Known rows, with every way that one mark hangs from another:
z_628{z_618}: [ 21.2  13.6  -2.6   7.0   2.1 -23.0  -4.5 -15.3   9.2  -2.8   3.4  24.9
  18.4  12.2 -15.3  17.2  -9.2  -4.9  34.2  -3.9 -21.0]
z_874{z_789 z_899}: [ 31.9  -5.1   2.0   5.4   0.0  -2.9 -30.5   1.5  12.3   2.3   8.1  22.6
  33.4 -53.3  15.7  12.2  20.2  -4.6  13.2   5.0  10.3]
z_874{z_196 z_789}: [ 20.0  10.2  -7.1  19.2  -2.4  -1.9 -27.6 -12.6  -4.4  -1.4   1.6  14.4
  17.2  -0.2  18.7  17.5  21.5  -6.1  21.2   4.8 -10.6]
z_874{z_899}: [  7.5   6.6  -3.5  -4.9  -1.4 -11.8  -1.9  20.9  21.0   7.1   8.1  21.4
  26.6 -17.1  16.2  12.7  -0.2  -6.1  23.4   5.4  21.3]
z_899{z_874}: [ 25.1   5.0   1.5  -2.6 -15.9   4.3  -4.0  -9.9  11.0   4.5   6.1   5.6
  27.3  -4.3  28.9  44.7 -27.5   9.9  16.9   8.4   0.5]
z_539{z_704{z_789{z_618} z_899}}: [ -5.9  14.1  -1.9  12.6   0.7 -13.3  18.9   3.7   9.0   4.9  -8.3 -38.2
 -29.4  62.3  -2.4 -52.3 -17.3  19.8 -56.6  14.5 -20.0]
z_704{z_789{z_618} z_899{z_874{z_196}}}: [-23.5 -18.8  12.3   5.8   2.0   9.5  -7.5  -6.7   2.1 -10.5  -5.6 -43.9
 -21.2  86.4  -8.8 -14.0  -9.8  22.8 -45.1  13.8  27.5]
z_874{z_628 z_899}: [ -7.8  15.4  -2.3 -14.7  -5.9 -11.6  28.8  41.0  19.0   7.8   6.0  24.7
  39.1 -40.2   7.9   8.5  -3.9  -6.5  34.7   2.8  35.2]
z_539{z_704{z_789 z_899}}: [  9.9  38.5  -4.8  16.1 -10.8  -7.8   5.4   5.9   6.7   4.3  -1.8  -7.4
 -20.2  61.7  26.4 -38.4 -17.6   8.2 -53.9  16.7 -15.2]
z_704{z_789 z_899{z_874{z_196}}}: [ -5.3   8.2   8.4   9.6 -11.2  15.3 -24.3  -1.5   2.2 -11.9  -2.7 -13.9
 -11.1  85.2  23.0   0.8 -12.9  12.3 -39.5  14.5  34.3]
z_789{z_618{z_628} z_704{z_899{z_874}}}: [-47.5 -57.5   1.0 -37.6  25.0  14.4  -2.0  -8.1 -33.4   3.4  -3.4 -50.5
 -57.3   8.7 -38.7  -2.4  -6.3   3.8  -8.8  13.8  -2.8]
z_704{z_789}: [ 41.7  -0.3 -13.4  17.9  -5.5 -17.5   8.5  -4.3  28.7   4.8   4.1  18.9
  11.7  47.4  23.3  -8.3 -16.0  -6.6 -12.7  17.1 -26.5]
z_539{z_704{z_899}}: [ -7.8  49.2  -3.5  -2.0  -9.4 -11.9   7.4   9.6 -11.6   6.2   0.5 -14.1
 -10.5  20.7  24.7 -18.2 -12.1   5.7 -11.0   6.9 -13.3]
z_539{z_704{z_789{z_618} z_899{z_874}}}: [ -4.5  11.4  14.3  11.6 -10.3   8.5   2.4  -8.7   8.6   1.9  -8.3 -45.0
 -23.4  53.2   4.2 -22.9 -33.6  36.4 -66.0  14.0   5.9]
z_789{z_618{z_628{z_792}} z_704}: [-25.6 -33.6 -23.4  -9.3  23.8  -3.1  25.3  -4.5  -4.0   9.6   2.0  -3.0
 -52.7   0.5 -27.6 -17.8   9.3 -25.2   7.5 -18.9 -43.5]
z_899{z_874{z_196 z_789}}: [ 23.3   4.1   3.6  13.8 -13.3  19.4 -46.3 -25.0  -6.4  -0.6   1.8   7.7
  20.9 -11.7  26.2  50.2   7.1  12.5  12.5   3.6  17.1]
z_81{z_618{z_628{z_792}}}: [-26.3  24.0  26.7  21.9  -8.5  -9.6  13.0 -13.3  10.2  -9.1   4.8  20.9
 -40.7  -0.7  33.6   1.4 -16.5 -25.5   1.6 -12.5 -18.0]
z_789{z_704}: [ 20.7 -17.9 -13.3 -27.7  19.8 -16.1  16.0   3.7 -11.4  14.5   0.1  10.3
   8.6   6.6   4.1  16.2  -7.0 -19.6  34.5   5.2 -34.8]
z_704{z_789{z_618} z_899}: [  4.8 -26.9  -1.4   7.3  11.5 -18.4  17.7  -1.6   8.6  -6.8  -3.7 -36.2
 -14.8  66.4 -12.2 -50.2  -7.5   4.8 -39.6  18.4 -21.7]
z_628{z_618 z_792}: [ 23.8  33.8  -7.0  23.0 -12.3 -16.3   0.4 -15.4  14.4 -12.6   3.8  43.9
  10.9  14.5  -4.4   5.5  -1.5 -15.7  17.0 -32.7 -27.7]
z_704{z_899}: [  3.0   7.3  -5.0  -7.2  -2.7 -15.9   4.8   5.9 -10.1  -4.9   2.9 -12.6
   2.1  25.8  18.4 -14.1  -3.3  -7.8   2.6  13.4 -16.1]
z_539{z_704{z_789}}: [ 33.5  40.0 -11.3  23.6 -12.3 -13.5   9.4   0.6  30.0  15.6  -0.6  18.2
  -0.9  42.4  32.5 -11.4 -26.3   6.3 -27.2  13.3 -22.1]
z_704{z_899{z_874}}: [  6.7   5.1   6.2  -8.7 -11.2   8.5  -9.8  -6.0  -9.5  -4.9   3.4 -19.4
   8.3  14.2  24.9  17.4 -17.7   9.2  -6.6  12.1   8.7]
z_874{z_196 z_628{z_618 z_792} z_789}: [  6.5  43.0   1.0  25.8 -14.7   1.4  -6.5  -9.8  -4.5 -16.7  -2.6  46.0
  16.5 -16.0 -15.1   5.8  27.0 -11.8  25.7 -39.4  -2.4]
z_539{z_704{z_899{z_874}}}: [ -4.3  47.4   8.0  -2.5 -21.6  11.2 -10.5  -0.1 -12.8   4.4  -4.5 -22.4
  -5.1  11.2  32.5  11.8 -26.2  25.3 -22.3   7.3  14.3]
z_874{z_196 z_628{z_618} z_899}: [-36.2  33.8  10.9  -9.0  -1.3  -8.7   0.2  34.7   8.8  -2.9   0.5  39.7
  26.6  -5.6 -32.2  15.6  12.6  -1.6  47.1 -15.8  60.8]

Rows:
[ 14.6 -21.5   3.2 -32.1  20.6   1.6   3.2  22.8 -13.2  13.1  -5.3  22.1
  33.3 -77.1  -7.9   9.8  21.6 -15.7  32.8  -0.3   7.0] => z_874{z_628 z_789{z_704} z_899}
[-29.5 -24.5 -11.1  16.7   9.2   1.4 -22.3 -16.4  -5.5   3.8   5.6 -15.4
 -40.5  -5.7 -27.7  -7.4  28.0   0.7  12.0   9.1 -10.4] => z_874{z_196 z_789{z_618{z_628}}}
[ -3.4 -15.8 -22.3  36.5  -3.1  -7.1  21.0 -12.5  33.9  -1.7   3.9   5.3
 -51.4  40.6 -10.5 -41.8  -2.7 -15.9 -38.1  -5.4 -33.2] => z_704{z_789{z_618{z_628{z_792}}}}
[ -6.8 -35.8 -16.4  20.0   7.0 -14.3  12.9 -11.0  31.7   6.7   4.4 -10.9
 -45.3  40.9 -22.3 -31.1 -11.0  -1.4 -24.3  20.7 -24.6] => z_704{z_789{z_618{z_628}}}
[ 14.1   7.7  28.5  -5.1  -9.4  13.9 -22.8 -19.3 -24.1 -21.6  -5.1  -5.5
  24.3 -37.8 -19.0  16.3  -0.7  15.1  -0.4   0.4  12.8] => z_704{z_899{z_874{z_628{z_618} z_789}}}
[  2.7   7.6   1.6  10.9  -1.9   4.1 -44.5   9.1   6.5   3.1   3.9  21.2
  20.3 -23.9  15.4  16.3  32.9  -1.3  21.1   0.3  36.2] => z_874{z_196 z_789 z_899}
[-41.4  -2.6  10.0 -47.7   9.7  18.7  15.4  21.6 -43.2   0.5  -9.1 -20.1
   0.2  20.9  -4.5  20.0  -4.7   1.8  19.1   0.5  33.2] => z_789{z_704{z_899{z_874{z_196 z_628}}}}
[-23.7 -38.1   3.1   5.4  -1.8  11.9  -7.6 -15.0  10.4  -7.3   2.1 -43.9
 -57.3  50.1 -20.8 -26.9 -18.2  13.0 -58.1  26.9   8.7] => z_704{z_789{z_618{z_628}} z_899{z_874}}
[-33.7  56.1   2.9   9.7 -12.0  -2.7   5.8  33.2  15.7 -10.7   2.2  56.1
  18.3  -2.0 -22.8   3.6  20.5 -10.8  31.2 -42.8  53.2] => z_874{z_196 z_628{z_618 z_792} z_899}
[-27.4 -36.9  -7.8   8.3  10.6 -10.4   7.5  -3.4  10.0  -4.4   3.4 -37.6
 -63.0  62.1 -25.0 -57.6  -1.0  -2.6 -47.1  25.7 -14.9] => z_704{z_789{z_618{z_628}} z_899}
[ 29.9 -58.3   7.0 -20.5  25.2  11.3 -12.9 -30.4 -17.3   9.0  -6.9 -25.3
  12.6 -39.8 -18.5  32.2  -2.1  10.2   9.1   6.3 -29.1] => z_899{z_874{z_789{z_618 z_704}}}
[ 20.0  -4.0  -8.4  20.3  -6.5  -5.5  36.2  -7.0   4.8  -8.1   0.6   2.4
  22.8 -51.7  -3.0 -18.3  13.7  -7.3   4.3 -24.0 -37.3] => z_874{z_628{z_792} z_789{z_618}}
[ 19.3 -21.5   4.4 -15.5  10.9  22.4 -38.7 -21.3 -27.0   7.5  -4.6   3.9
  10.2 -12.1   9.0  52.3   8.6   1.5  23.9   1.3   2.4] => z_899{z_874{z_196 z_789{z_704}}}
[ -1.1   9.2  17.8   5.5  -8.7  17.6 -23.3 -21.4 -18.0   1.8  -6.0 -49.2
  -7.5 -23.9   1.3  -0.7  -5.3  37.4 -37.2   4.3  -5.0] => z_539{z_704{z_899{z_874{z_789{z_618}}}}}
[-47.0 -54.4 -10.2 -35.2  34.8  -9.0  16.1   4.2 -33.0   7.1  -3.0 -47.2
 -62.8  18.7 -45.6 -34.8   7.4 -13.6   0.3  14.0 -28.3] => z_789{z_618{z_628} z_704{z_899}}
[  3.2 -21.0  -4.4  29.5 -14.3  23.3 -22.3 -36.7   7.3  -6.0   6.4  -7.2
 -31.7 -46.3  -5.0  11.1   8.2   4.3 -16.6 -14.7 -18.5] => z_899{z_874{z_789{z_618{z_628{z_792}}}}}
[  5.2 -32.1  11.0   4.3   0.7   6.7   2.3 -10.8  11.2  -9.1  -3.3 -43.5
 -10.2  56.9  -2.9 -20.4 -23.2  19.4 -50.8  18.7   2.0] => z_704{z_789{z_618} z_899{z_874}}
[-20.1 -64.3  -4.2 -21.0  35.2   3.3 -22.1  -0.8  -7.2  16.0   2.0 -10.7
 -36.9 -60.0 -44.1  -8.0  31.8 -10.9  13.3   7.3  -1.9] => z_874{z_789{z_618{z_628} z_704} z_899}
[ 14.4  31.5  -3.4   7.0 -28.9  12.1  34.3   5.5  13.4  -4.9   4.2  24.7
  33.3 -26.9  33.7  29.3 -23.4  -2.3  10.8 -22.6   5.3] => z_899{z_874{z_628{z_792}}}
[ -2.3 -47.6   4.7 -34.2  33.1  -4.1  17.8  21.9  -9.9  14.0  -6.3  -5.3
  25.2 -77.0 -38.2  -7.0  23.3  -5.5  28.6  -3.9   3.7] => z_874{z_628 z_789{z_618 z_704} z_899}
[-16.0 -43.2  -2.4 -39.9  37.3 -18.1  24.9   5.2 -30.4   5.8  -7.1 -46.5
 -14.8  27.5 -30.0 -28.0   3.0  -5.3   6.8   6.9 -32.3] => z_789{z_618 z_704{z_899}}
[ 18.1 -15.3  -8.4 -15.0  20.4  -0.3 -22.5 -10.8 -29.4   8.2  -4.1  12.4
   3.5  -0.8   1.1  20.0  25.6 -16.8  33.9  -1.4 -23.2] => z_874{z_196 z_789{z_704}}
[ -7.3  36.5 -10.5   4.4 -17.4  -3.1  34.1  38.1  25.1  -3.8   6.9  40.4
  32.2 -39.8  20.3  -5.0   7.3 -18.1  17.4 -26.3  26.3] => z_874{z_628{z_792} z_899}
[  8.7  18.4  14.3  -8.2 -14.6   1.2   8.5  -3.5   4.9  -5.3  -0.8  25.0
  37.7 -21.8 -15.0  43.4 -28.1  15.2  32.8  -4.6  14.8] => z_899{z_874{z_628{z_618}}}
[ 11.8  36.8   6.8  12.5 -22.1  14.4 -13.3  -5.6   8.2   2.6  -5.1 -14.5
 -14.2  52.0  35.9  -7.0 -32.8  23.8 -61.2  18.2  12.3] => z_539{z_704{z_789 z_899{z_874}}}
[ -9.5  35.4  -1.2  17.6 -14.5  12.1  -3.4  24.7   5.8  -6.5   5.1  39.1
  25.9 -46.9  17.0  -0.7  38.2 -14.9  14.4 -30.1  39.8] => z_874{z_196 z_628{z_792} z_789 z_899}
[  0.9 -14.9   0.6 -19.6  25.8   7.7 -39.1  11.5 -17.9  11.6  -3.9  19.3
  10.2 -23.5  -5.1  16.5  37.8 -14.4  29.0  -2.8  23.3] => z_874{z_196 z_789{z_704} z_899}
[ -9.1  12.4   9.8 -19.1 -14.9   7.2  21.1  13.9 -15.1  -9.3   1.5 -16.9
  24.4  -9.0  19.2  14.0 -24.5   9.6   3.9   8.8  20.8] => z_704{z_899{z_874{z_628}}}
[-17.6  55.2  -4.0  16.3 -15.0  -9.4  21.9  10.4   4.1 -12.4  -0.3  48.5
  12.4  20.7 -16.8   5.9   7.0 -13.6  32.5 -39.6   8.7] => z_874{z_196 z_628{z_618 z_792}}
[ 20.7  -4.7   4.7  17.7 -18.6  16.9  19.3 -15.8   5.2 -10.1  -1.0  -2.9
  29.8 -61.8   5.5  12.9  -1.6   9.6  -3.0 -24.2 -13.3] => z_899{z_874{z_628{z_792} z_789{z_618}}}
[ 16.3   3.4   4.3  -5.8  -4.0  -2.4   0.3  21.7   8.8   2.9   5.7  26.1
  44.0 -76.8  11.5   6.2  18.2  -4.9  24.3   4.6  21.1] => z_874{z_628 z_789 z_899}
[ 16.0  -2.2  -4.3 -14.7  11.0   9.3  11.1  21.7  -6.0   5.7  -1.6  37.2
  24.0 -77.1   3.5  -1.0  28.7 -25.4  17.2 -27.4  -0.7] => z_874{z_628{z_792} z_789{z_704} z_899}
